What can hang from each mark:
k138: k85 k671
k85: k138 k364 k671
k749: k671
k671: k85 k138 k364 k446 k730 k749
k364: k85 k671
k737: k671 k730
k730: k671 k737

Every row comes from one small tree of marks. The marks that hang from a mark follow it in brackets, in the order of their numbers. Every link used is in the known rows. Which tree was each row made from?
Known rows:
k730[k671[k138 k446 k749] k737]: [ -3  25   7   6   2  14 -34  23  12   1   6 -20 -11  27  -7  21  -3   3
 -15  15 -13   4]
k364[k85[k138[k671[k446]]]]: [ -3   1   4   3 -11  -5   7   7  25  -5  11  -1 -20  -9  -4   3  -9  10
  -2  34  -3 -10]
k671[k85[k364] k730[k737] k749]: [ -6   5   1   8  -2  -6 -20 -21  23  23  22 -13 -28  19 -11  16  -7 -12
   5  30 -26  10]
k749[k671[k138 k364]]: [ -1  -9   6   1   5   3  -8 -13  -5 -22   1  19  -7  -9 -10  -2  -6   1
  -1   4  41   6]
k730[k671[k364 k446 k749] k737]: [-14  24   0   8  -4  18 -18  15  11 -14   9  -3  -6  24  -5  19  -4  -3
 -14   3   4   1]
k364[k85[k671[k138 k446 k730 k749]]]: [  6   7   5   5  -4  -6 -12   3   7  -3   2 -20 -31  -6  -7  13  -4   9
  -4  40 -25  -1]
k737[k671[k446] k730]: [-11  -6  -6  -1   5   1   9 -16  18  43  -7  -6   4  -1   2  11  -2  -1
 -13  10  16   5]
k85[k138[k671[k730]]]: [ 11   1   1  -3   0 -15   1   8  28  21  15 -11  -6  -1  -4   2  -4  10
  -6  26   1   0]
k749[k671[k364[k85] k446]]: [-15  -3   5   7  -1   8   1 -10  -3 -22   1  24 -17 -17  -8   5  -6  -3
   0   5  42  -8]
k749[k671]: [  9  -8   9   1   5   4   0   1  -7  -2   7  15  -1 -13  -4  -5   1   7
   2   0  50   1]
k138[k85[k364[k671[k446 k730 k749]]]]: [ 10   0   1   6  -9 -16 -12 -17  18  -1  -4  -8 -12 -15  -3  -3 -12 -19
  -8   8   6  -5]
k737[k671[k85 k138]]: [ -6 -20  -3   1  -5   3  -6 -18   4   4  -3  -2  -9   4 -15   3  -4   0
 -13  15  36   8]
k364[k671[k85[k138] k446 k730[k737]]]: [ -5   1  -2   3 -12   1  -7  -5  25  24  11   9 -22   2  -7  13   0 -28
 -20  26 -23   1]
k364[k85[k138] k671[k446 k730 k749]]: [  8  -2   5   6  -3 -12   2  -8  20   7   8   6 -33  -7   0  14  -6 -14
 -12  54 -48  -3]
k138[k671[k364]]: [ -5   1  -3   0  -2   1   0   4   6 -31   7   6   1 -12  -2  -7  -3   2
  -7  -9  25   0]
k138[k85[k364] k671[k446 k730 k749]]: [  7  10   5   8   2 -24 -26  -1  26  -2   3 -33 -22 -19  -4   2 -12  -8
  -8  10   8 -10]
k730[k737[k671]]: [ 11   1   1   1  -9  20 -11   3  11  13  12   6   8  16   1   4  -4   9
  -8   2  42   5]
k730[k671[k85[k364] k446 k749] k737]: [-17  19   2  10 -10  14 -22   9  18   3  14  -9 -13  24 -13  19  -5  -6
 -13  12   7  -1]
k749[k671[k364[k85]]]: [ -2  -9   5   4  -3   6   6 -11  -2 -25   8  28  -9 -17  -6  -6  -5   3
   5   7  51   0]
k138[k85[k364 k671[k446]]]: [  8   4   1   4 -16 -13 -10  -5  13  -4  -7 -20  -8 -15 -12  -1 -13  -1
 -11   1  37 -10]
k85[k364[k671]]: [ 12  -9  -5   0 -10  -3  -4 -29   0  -3   2  24  11  -6   0  -9 -10 -12
  -7   2  15   1]
k85[k364 k671[k138 k446 k749]]: [  8   5   4   3   2 -12 -23 -17  -9  -9  -8 -17 -10   8 -18  16 -15  13
 -14  17   2  -1]

Write each row's tree:
[ -7  -6  -8   4  -2  -5 -20 -27  13  10 -13 -12 -15  -3  -9  10  -8 -12
 -17  17  25   3] | k737[k671[k138[k85] k364 k446 k730]]
[-14   7  -3   1   4  -6  11   2  26  26   7 -16  -3   3  -4   7   4  -7
  -4  16 -23  13] | k737[k730[k671[k85 k749]]]
[ -8  16   1   6   8  -1 -20   6  14 -13  11 -11 -18   1  -1  14  -4  -3
  -9   6 -10   0] | k138[k671[k364 k446 k730[k737] k749]]
[  8  -2  -3   4   0 -11 -13 -31   1   7   0  11  -3  -2   0   4 -10 -17
  -9  13 -12  -1] | k85[k364[k671[k446 k730 k749]]]
[ -8  -1   3   6   0  -2  -3 -14  12   3   7  14 -23 -15  -7   8  -5  -5
   1  24  26  -5] | k749[k671[k364[k85[k138]] k446 k730]]
[-10   7  10   9  12 -17 -31 -12   6 -14 -17 -29 -33   7 -13  20 -17  -8
  -9  17 -36  -7] | k671[k138[k85[k364]] k446 k749]
[ 12   1   4   3  -2  17 -12   4   7   8  12   2   2  21   0   8  -5  11
  -8   6  30   7] | k730[k737[k671[k749]]]
[ -8   7  -3   6  -3   1   2   3   4 -27   4   0  -6   3  -6   3  -2   0
  -5  17   4   4] | k730[k671[k364[k85] k749]]
[ -5 -21  -6   3 -11   3   2 -28   4   9   2   9   0   0 -13  -2  -6  -1
 -10   8  57   3] | k737[k671[k85[k364]]]
[ -3   1   4   6  -2  -4  -8  -5  19  15  12   3 -29   8  -8  20  -1 -24
 -19  32 -38   3] | k364[k671[k85[k138] k446 k730[k737] k749]]
[  0   2   5   4  -5 -10   3   5  26   2  13  -8 -26  -6  -3   7  -8   9
   0  42 -17  -7] | k364[k85[k138[k671[k446 k730 k749]]]]
[ 26   0  -5  -3 -13 -22  -3 -20  23  36  13 -12   3   4 -16   5 -13  17
  -9  39  23   2] | k85[k138 k364 k671[k730]]
[-32   2  -3   5  -7   2  -2   1  10 -31   4   2 -19 -12 -12   5  -3 -11
 -12  -6  15  -7] | k138[k671[k85 k364 k446]]
[ -6  -6  -3   6   8 -10 -21 -26   8   1 -13 -17 -22   4 -10  16 -10  -8
 -16  23  10   5] | k737[k671[k138[k85] k364 k446 k730 k749]]
[-10  13  -2   2  10  -9 -35  -9  12  30 -11 -27 -27   4  -4  20  -1 -14
  -7  24 -52   1] | k671[k138 k446 k730]
[  1  -4   8   6  -1  -1 -10  -6   1 -27  -4  10 -31  -8  -2  11  -7 -14
 -14  35 -44  -2] | k364[k85 k671[k138 k446 k749]]
[-23  12  -3   9  16 -12 -14 -21   2  -4  -6 -11 -30   9  -4  27  -4 -18
  -4  17 -49  -1] | k671[k364 k446 k730 k749]
[ 23  -4   5   1   6 -16 -18  -7   9  -1  -2  -7 -18  -7  -1   2  -1 -21
 -14  26 -35  12] | k364[k671[k138[k85] k730 k749]]
[-24  12  -5   5  -9   5 -16   2  25  -6  14  -6 -24  -6  -8  10  -2 -14
 -11   4   5  -1] | k138[k671[k85 k364 k446 k730[k737]]]
[ 19   6   2   1 -12 -14  -8  10  18   7   0 -29 -11 -16  -7  -3  -2   0
  -7  10  22   0] | k138[k85[k671[k730]]]
[  3  -5  -4   2  -8  -2  -7 -28  -1  -2  -3  21   6  -6  -2  -1 -11 -16
 -11   1   9  -5] | k85[k364[k671[k446]]]
[  5   9   6   1   6 -12  -7  12  28  18  16 -17 -16  10  -5  15  -6  10
  -9  29 -13  -4] | k85[k138[k671[k446 k730[k737] k749]]]
[ 10  -5  -1  -2  -8 -16   1 -16  25   8  14   4   5   1  -9  -4 -18  12
  -6  19  27  -5] | k85[k138[k671] k364]
[ -3   4   3   2   0 -14   9   1   6 -11   1 -11 -17  13 -20  24 -11  16
 -18  27   0  -4] | k85[k138 k671[k364 k446 k749]]
[-39  12  -1  11   0  -6 -10 -18  33   8  14 -11 -49  26 -19  37 -10 -21
  -7  38 -49   1] | k671[k85[k138] k364 k446 k730[k737] k749]
[-15   0  -3   4 -15  19  -6  -7  20   6  11  10  -9  20 -10  14  -9  -1
 -14   9  36   1] | k730[k737[k671[k85[k138] k364 k446]]]
[-12  14  -1   1  12  -7  -3   4  22  28  -3 -22  -4   6  -1  14   1  -4
  -8  18 -38  10] | k737[k730[k671[k138 k446 k749]]]
